Each row was made from one walk, in order. Every step used is in the known rows, and no mark comes twice. Write each row's walk.
(in the rows, 128 means zero)
Known rows:
gipu/suposa/sagif/dinobo/sidu: [ 83 134 112  89 152 104 167 137 141 114  82 156 104 117 190 221 217 151
 131 115 128 126 201 146 161 160 213 190  92  94 124  82 169 150  97 114
 118 131 151 107 156  59 108  90 135 161 117 121 112 101 151 117]
suposa/sagif/dinobo/sidu/dafe/kozo: [127 133 107 116 136 129 180 144 104 134  67 129 110 144 157 184 182 105
 133 131 133 171  74 172 129  89 153  57 122 111 130 168 147  80 114  72
 159 115 211 119  75  98 153 136 101 156 134 130 151 153  82 105]
kozo/dafe: [102 124 124 169 123 110 131  79 130 112 133 190 115 138 103 197  72  98
 128 154 133 137  69 109 146 118 134 184 174 127 137 139 156 164 156  84
 170 114  82 140 146 172 113 109 125 136 112 127 146 112 132 116]
balu/gipu/suposa: [119 160 127  97 139  62  85 125  91 169 113 168 108 140 112 127  90 122
 128 125 137 130 202 181 142 178 155 137 134 138 131  55 165 167  68 170
 154 173 156 131 161 204 189  89 119  90 115 129  96 136 173 131]
sagif/dinobo/sidu/dafe/kozo/gileb/gema: [115 135 133 124 145 107 154 164 142 138 122 142 128 206 152 113 173 127
 132 132 121 134  63 133  95 166 176 128 115 141 116  80  84  94 155 150
 127 145  78 126 137 134 146  95 121 110 145 140 128 109  88 129]
gileb/kozo/dinom/suposa/gipu/balu: [141 137 116 108 115 142  71 116 124 130 158 132 168  68  76 146 111 105
 116 116  90 115 117 117 131 115 107 169  80 151 129 103 162 154 128 171
  94 126 135 134 163 103 129 130 115  91 118 115 130 156 149 121]
gipu/suposa/dinom: [ 94 115 146 110 142 142 133 154 105 130 134 137  79 135 131  79 120 162
 128 125 153 104 148 175 154 149 131 158 144 132 156 121 180 210  73 170
  89 189 174 143 138 151 181 134 138 143  95 129 127 124 178 140]
vekepi/gileb: [164 107 140 139 140 157 136 140 142 141 135 114 121 143 166 104 170 103
 127 152 117  88 136 132 125 131 101 196 129 131 113 107 130 221 166 112
 192 106 111 122 177 115 120  37 115 158 110 133 116 126 115 150]
sagif/dinobo/sidu/dafe/kozo/dinom/suposa: [116 112 123 108 119 160 160 104 117 111  88 126 134 121 157 119 109 131
 133 113 128 118 208 139 125  97 158  82 138  91 147  88  82  61 145  95
 150  84 136 125  91 104 138 191 114 160 139 121 130 143 109 127]
sagif/dinobo/sidu/dafe/kozo/gileb: [167 131 133 133 110 123 198 148 100 148 128 100 141 190 166 136 149 114
 128 140 136 148  73 110 117 123 146  96 178 111 130 129  89  73 126 106
 129 130  94 112 116  71 115 134  92 137 118 135 125 138  89 147]
sagif/dinobo/sidu: [ 90 130 120  79 152 108 169 110 147  99  83 135  88 136 185 222 213 132
 128 119 116 132 217 125 157 159 191 160  82  99 140  76 146 164 115 102
 151 111 117 110 155  20 104 103 133 169 108 113 113 111 139 120]
suposa/gipu/balu: [145 154 118 112 131 109  63 140 118 151 163 123 139  83  77 174 122  94
 112 134  87 113  77 126 148 124 105 181  82 156 123  90 186 170 124 166
 107 137 176 126 164  71 138  84 129 105 112 115 127 156 163 119]
gema/gileb/kozo/dinom/suposa/gipu/balu: [158 136 120 101 106 138  66 111 132 131 179 127 159  61  83 129 105 100
 118 115  87 122 108 108 131 107  97 180  97 146 132 111 176 129 145 179
  89 132 159 134 165 103 134 134 116  82 123 114 142 166 153 131]
gileb/kozo/dinom/suposa/sagif: [120 113 114 150 124 177 119 135 132 110 110 166 147  74 127 128  88 153
 133 123 140  96 139 144 125 105 127 183 122 134 105 154 141 115 134 111
  97 119 144 128 103 189 118 135 154 137 159 137 130  94 140 116]
kozo/gileb: [170 136 148 150 119 115 149 137 119 146 160 113 121 172 138 115  95 126
 124 152 132 107  91  96 123 151 108 174 174 135 121  96  99 136 137 140
 114 139  51 117 147  98 101 106 129 131 117 134 103 111 138 161]
dinobo/sagif: [109 151 107 126 162 102  88 115 152  97  56 185  68 126  96 165 118 106
 123 153 128 152 179 121 153 135 100 190 177 141  99  89 159 149 109  82
 171 126  57 120 109  97  84  57 158 145 128 113 109 140 150 118]
gema/gileb/kozo/dinom/suposa/gipu: [157 114 130  99 118 159  77  97 170 111 178  40 143  72  97 110  91 121
 122 111 124 148 168 128 127 128  84 114 109 140 129 196 136 150 156 142
 106 149 132 130 145  96 110 163 161 117 164 117 152 171 166 139]
suposa/sagif/dinobo/sidu/dafe/kozo/dinom: [135  86 127 138 129 184 195 117 107 119  80  95 143 161 166 130 179 141
 126 129 147 162 143 182 138  81 180  67 172 114 142 173 149  74 145  89
 124 111 231 137  99 119 169 181 127 143 163 146 153 145  98 112]
suposa/dinom/kozo/gileb: [155 122 150 157  98 124 163 118 106 120 184  86 131 157 143  49  98 156
 127 133 138  89 114  74 115 143  79 141 145 134 148 185 101 123 112 138
 106 139  47 133 131 154  88 133 128 147 106 131 116 121 129 160]
gipu/suposa: [107 163 135 119 150  81 114 145 113 159 140 192  87 131 123 141 129 133
 134 135 137 131 136 186 145 150 170 177 144 128 140  50 166 174  89 157
 121 159 129 121 143 209 141  91 110 106 117 126  93 145 173 140]
vekepi/gileb/kozo/dinom: [154  67 149 152 120 222 173  80 143  97 130 118 152 150 147  92 188 137
 127 125 138 147 182 151 114 113 137 147 154 154 141 188 152 203 168 130
 128 116 104 155 170 180 127 144 113 110 149 148 137 128 107 132]
dinobo/sidu/dafe/kozo/gileb/gema: [121 141 140 139 151 103 146 158 147 135 119 154 119 209 140  99 173 117
 131 133 122 129  44 132  93 164 130 108 119 142 115 100  93 101 152 153
 123 153  78 131 130 152 166  99 132 109 145 140 124 107  94 136]
suposa/sagif/dinobo/sidu/dafe: [118 129 104 140 137 114 160 134 122 131  81 117 105 131 160 173 203 129
 138 134 125 136 142 107 137 115 163 104 101 116 113  47 150  91 131 109
 176 144 140 122 102  31 177 122 141 165 113 123 156  75  94  95]
gileb/kozo/dinom/suposa: [120 109 133 125 117 179 127  85 136  91 116 157 135  98 127 103  81 138
 134 109 128 112 212 125 116 112 121 137 125 127 143 110  95 133 153 125
 133  98  66 141 118 175 109 182 124 127 138 123 120 127 130 131]
suposa/gipu: [142 136 127 107 146 123  72 135 154 134 168  39 115  98  90 174 121 111
 116 136 123 150 122 147 145 148  93 123  93 155 118 180 155 211 131 130
 125 159 156 121 151  65 115 100 175 135 151 120 139 160 173 126]
sidu/dafe/kozo/dinom/suposa/sagif: [129 120 108 157 126 169 130 154 112 131  95 147 145  90 132 118  82 141
 133 132 142 101 104 149 129  85 119 135 137 119 102 141 133  64 139  96
 114 117 198 122  75 160 153 147 152 150 161 136 141 107 123 113]
gileb/vekepi: [123 138 141 151 140 117  89 144 148 145 116 169 127 130  91 139 160 124
 131 129 139 167  91 116 137 125 112  70 156 134 115 129 122 153 115 155
 126 119 174 129 133 138 132 135 107  77 106 135 119  99 118 117]
kozo/dinom/suposa/sagif/dinobo: [106 101 103 103 113 164 146 155 121 128 121 128 143  94 169 179  85 165
 131 137 133 103 175 145 141 111 252 222 113 120 103  56 114 112 141  96
 129  97 160 108 119 114  73 113 134 144 146 133 129 114 134 106]

Write each row's walk:
[ 97 130 140 129 122 109 132 107 105 106 159 127  94 106 127  65 128 166
 135 113 137  97 160 130 126 134  97 124  88 132 171 201 159 160  75 136
 127 139 126 150 108 238 111 134 124 150 103 121 125 151 145 132] => gipu/suposa/dinom/kozo
[166 140 146 162 103  98 156 114 114 129 181 107 131 154 137  87 101 141
 130 140 129  99 110  75 108 144  90 153 138 133 139 159  90 112 126 127
 126 120  26 124 128 170  62 113 123 136 118 130 103 127 121 158] => dinom/kozo/gileb
[118 142 146 148 139  92 115 142 152 128 163 148 120 179 126  68 134 140
 133 133 115 100  77 105  86 176 122 163  90 160 120 106  90 123 156 164
 124 141  30 136 141 227 114  79 146 104 149 138 112 107 109 139] => dinom/kozo/gileb/gema
[119 137 101 127 132  94 146 135 107 147  77 123 118 135 160 162 192 132
 137 126 130 139 181 120 139 136 174  91 106 114 112  37 156  84 102 129
 181 161 156 126 119  51 203 119 134 144 111 125 148  77 101  95] => balu/gipu/suposa/sagif/dinobo/sidu/dafe
[ 89 116 124 157  98  93 129  58 104 104 142 163 133 125 103 121  63 127
 130 129 144 124 138 103 133 133 114 136 144 127 162 220 161 142 105 103
 168 129  90 162 142 244 121 130 113 135  95 127 153 119 129 115] => balu/gipu/suposa/dinom/kozo/dafe
[156 136 150 152 120 124 135 159 131 161 128 151 164 170 109 117 149 121
 127 131 150 181  41 109 121 123 108  45 203 123 115 178  86 112 108 150
  91 117 150 122 131 125 116 150  77  66 104 144 111 117  99 142] => dafe/kozo/gileb/vekepi
[141 143 118 108 124 128  62 132 119 143 163 119 160  73  84 140  99 106
 113 124  88  96 125 121 142 114 105 171  98 143 126  74 158 139 135 168
 101 123 173 128 156  78 146 121 130 107 121 113 127 155 161 125] => kozo/dinom/suposa/gipu/balu
[120 118 132 127 128 155 115 102 128 113 117 141 122 105 132  92  64 137
 130 122 125  85 209 130 129 112 119 141 141 111 140  69  87 111 156 116
 141  93 107 132 109 142 132 175 144 152 140 121 115 127 142 138] => kozo/dinom/suposa
[122 139 146 142 151 103 112 161 156 135 149 157 116 191 125  88 129 131
 129 143 118 105  61 122  97 182 137 180 111 160 108  62  92 144 164 169
 118 155  52 130 155 174 142  76 154 101 149 141 112  97 123 141] => kozo/gileb/gema
[140 122 127 102 131 151  87 122 146 123 154  35 145  91  99 129  88 118
 117 118 127 140 167 157 134 125  91  81 116 130 130 198 115 150 140 119
 113 130 161 125 124  80 109 162 158 139 166 119 138 182 163 134] => dafe/kozo/dinom/suposa/gipu
[113 128 148 144 141 104 121 148 148 120 164 136 121 185 127  47 128 153
 130 131 123  92  84 108  89 177 114 155  91 160 127 126  92 137 145 172
 110 150  46 144 142 207 127  97 150 113 138 139 120 103 113 139] => suposa/dinom/kozo/gileb/gema
[137 124 123 109 133 144 102 118 149 122 137  24 147  93 109 131 129 118
 120 111 128 146 182 142 133 125  83  45 109 119 133 185 121 129 138 120
 127 141 156 125 118  37 142 174 163 151 159 116 149 162 145 127] => dinobo/sidu/dafe/kozo/dinom/suposa/gipu
[121 136 104 111 129 134 174 144 103 132  67 138 117 131 155 176 163 103
 135 124 129 159  88 162 125  88 148  47 119 101 131 148 127  59 113  73
 162 108 195 116  66 103 149 145  99 163 132 125 148 150  81 108] => dinom/suposa/sagif/dinobo/sidu/dafe/kozo
[126 135 114 108 136 125 180 132 101 132  73 128 100 156 154 182 187  96
 133 130 127 176  92 169 127  95 149  36 120 108 143 150 139  90 115  74
 174 113 189 122  82  92 156 143  92 151 125 125 147 161  80 111] => sagif/dinobo/sidu/dafe/kozo
[137 117 126 105 125 162  85 108 161 111 165  47 149  75  91 130 101 128
 120 111 126 143 187 131 124 136  91 105 101 147 126 188 123 178 145 137
 108 138 110 130 143  98  99 159 162 125 161 119 141 157 161 128] => gileb/kozo/dinom/suposa/gipu
[143 134 151 154 103 101 113 144 118 157 146 133 174 155  99  56 136 154
 129 113 155 151 122  81 117 154  96  40 178 129 128 179  95 116  72 189
  93 147 128 138 148 164 135 157  94  58  87 143 112  93 113 140] => balu/gipu/suposa/dinom/kozo/gileb/vekepi
[153 136 152 166 122 118 116 155 142 159 141 150 156 157 104 109 145 134
 128 134 147 162  68  82 126 135 106  80 198 131 108 127  85 128 117 167
  98 129 116 122 146 104 117 138 102  70 103 141 111  86 111 141] => kozo/gileb/vekepi
[122 117 131 115 126 160 134 103 116 113 104 138 124 117 137 101  67 124
 129 119 130 110 183 153 127  98 118  99 149 105 147 122  87  92 148  99
 136  80 137 130  92 162 126 185 122 152 149 123 119 159 131 140] => dafe/kozo/dinom/suposa
[136 122 127 107 133 150  74 118 157 124 166  32 144  84  96 125  84 129
 117 121 125 125 195 137 139 136  92 107 112 137 125 162 117 168 150 134
 115 138 135 124 137  69 114 156 176 140 162 117 139 158 170 133] => kozo/dinom/suposa/gipu
[100 129 121 182 105  93 135  56 125  98 152 177 127 119 102 165  75 112
 133 143 129 132  91  87 130 112 115 160 134 127 152 201 147 130 145  73
 185  93  57 148 125 252  76 117 114 141 111 122 149 126 112 113] => dinom/kozo/dafe
[137 133 156 163 110 112 130 152 128 151 161 140 163 147 108  62 152 159
 132 117 156 153  87  81 118 141  99  63 180 124 131 181  98 120  83 184
  77 143 116 134 139 166 110 156  87  68  87 141 112 100 115 143] => gipu/suposa/dinom/kozo/gileb/vekepi
[ 90 115 111  85 145 143 181 123 139  99  65 133 123 118 192 207 195 147
 129 109 129 128 205 149 153 137 199 147 108  83 132 127 139 111 117  84
 120  97 175 109 133  46 104 136 132 173 130 122 124 123 129 117] => dafe/kozo/dinom/suposa/sagif/dinobo/sidu
[159 135 150 130 125 104  80 124 166 143 143 160 111 121 103 104 149 115
 134 126 132 180  53  95 139 105  94  91 169 122 117 139 150 106 141 166
 107 135 213 126 141 138 156 140 105  61 109 130 143 124 128 137] => gema/gileb/vekepi
[107 117 137 136 120 132 130  98 112  92 150 105  92 107 126  71 125 157
 131 118 129  94 163 110 121 122  75 118  71 138 169 223 150 164  95 120
 140 123 117 152  99 208 105 138 142 172 107 121 133 141 132 126] => suposa/dinom/kozo
[138 158 112 104 125 110  52 139 119 146 161 133 148  67  77 157  94  93
 115 127  83  99 105 114 141 121  96 175  80 142 121  66 159 148 124 166
 113 123 161 123 153  76 132 102 122 110 108 108 119 153 162 126] => dinom/suposa/gipu/balu
[122 121 109 152 135 158 141 143 122 122  77 146 142  90 143 128 120 142
 133 122 140 102 126 147 133  94 114 126 134 111 106 153 139  66 130  95
 107 116 194 123  79 130 152 152 155 163 157 132 138 100 125 115] => dinobo/sidu/dafe/kozo/dinom/suposa/sagif
[124 140 145 133 149 110 128 166 142 140 137 159 119 202 128 102 128 119
 128 139 124 123  36 150  95 167 137 149 123 155 118 116  90 128 155 152
 113 144  78 129 139 197 138  85 130 101 155 143 115 129 110 141] => dafe/kozo/gileb/gema
[174 135 145 137 116 126 171 146 103 148 142 119 129 184 146 125 100 110
 123 148 138 142  52 134 117 128 110 124 185 125 134 168  95 109 124 112
 112 126  93 114 125 124  96 120 103 127 125 138 107 158 121 163] => dafe/kozo/gileb
[114 133 102 134 132 115 152 136 125 127  86 123 111 114 157 163 180 129
 140 128 122 124 157  95 129 113 157 107  99 104 112  31 131  74 131 106
 178 133 127 119  97  33 168 132 140 167 113 118 153  75  94  97] => dinom/suposa/sagif/dinobo/sidu/dafe
[113 102  98 108 109 162 158 164 106 136 112 122 152 103 169 172  99 151
 134 134 135 122 152 154 131  88 247 171 123 117 104  74 109  76 142  86
 138  99 185 109  93 125  97 128 120 146 149 135 145 126 108 100] => sidu/dafe/kozo/dinom/suposa/sagif/dinobo
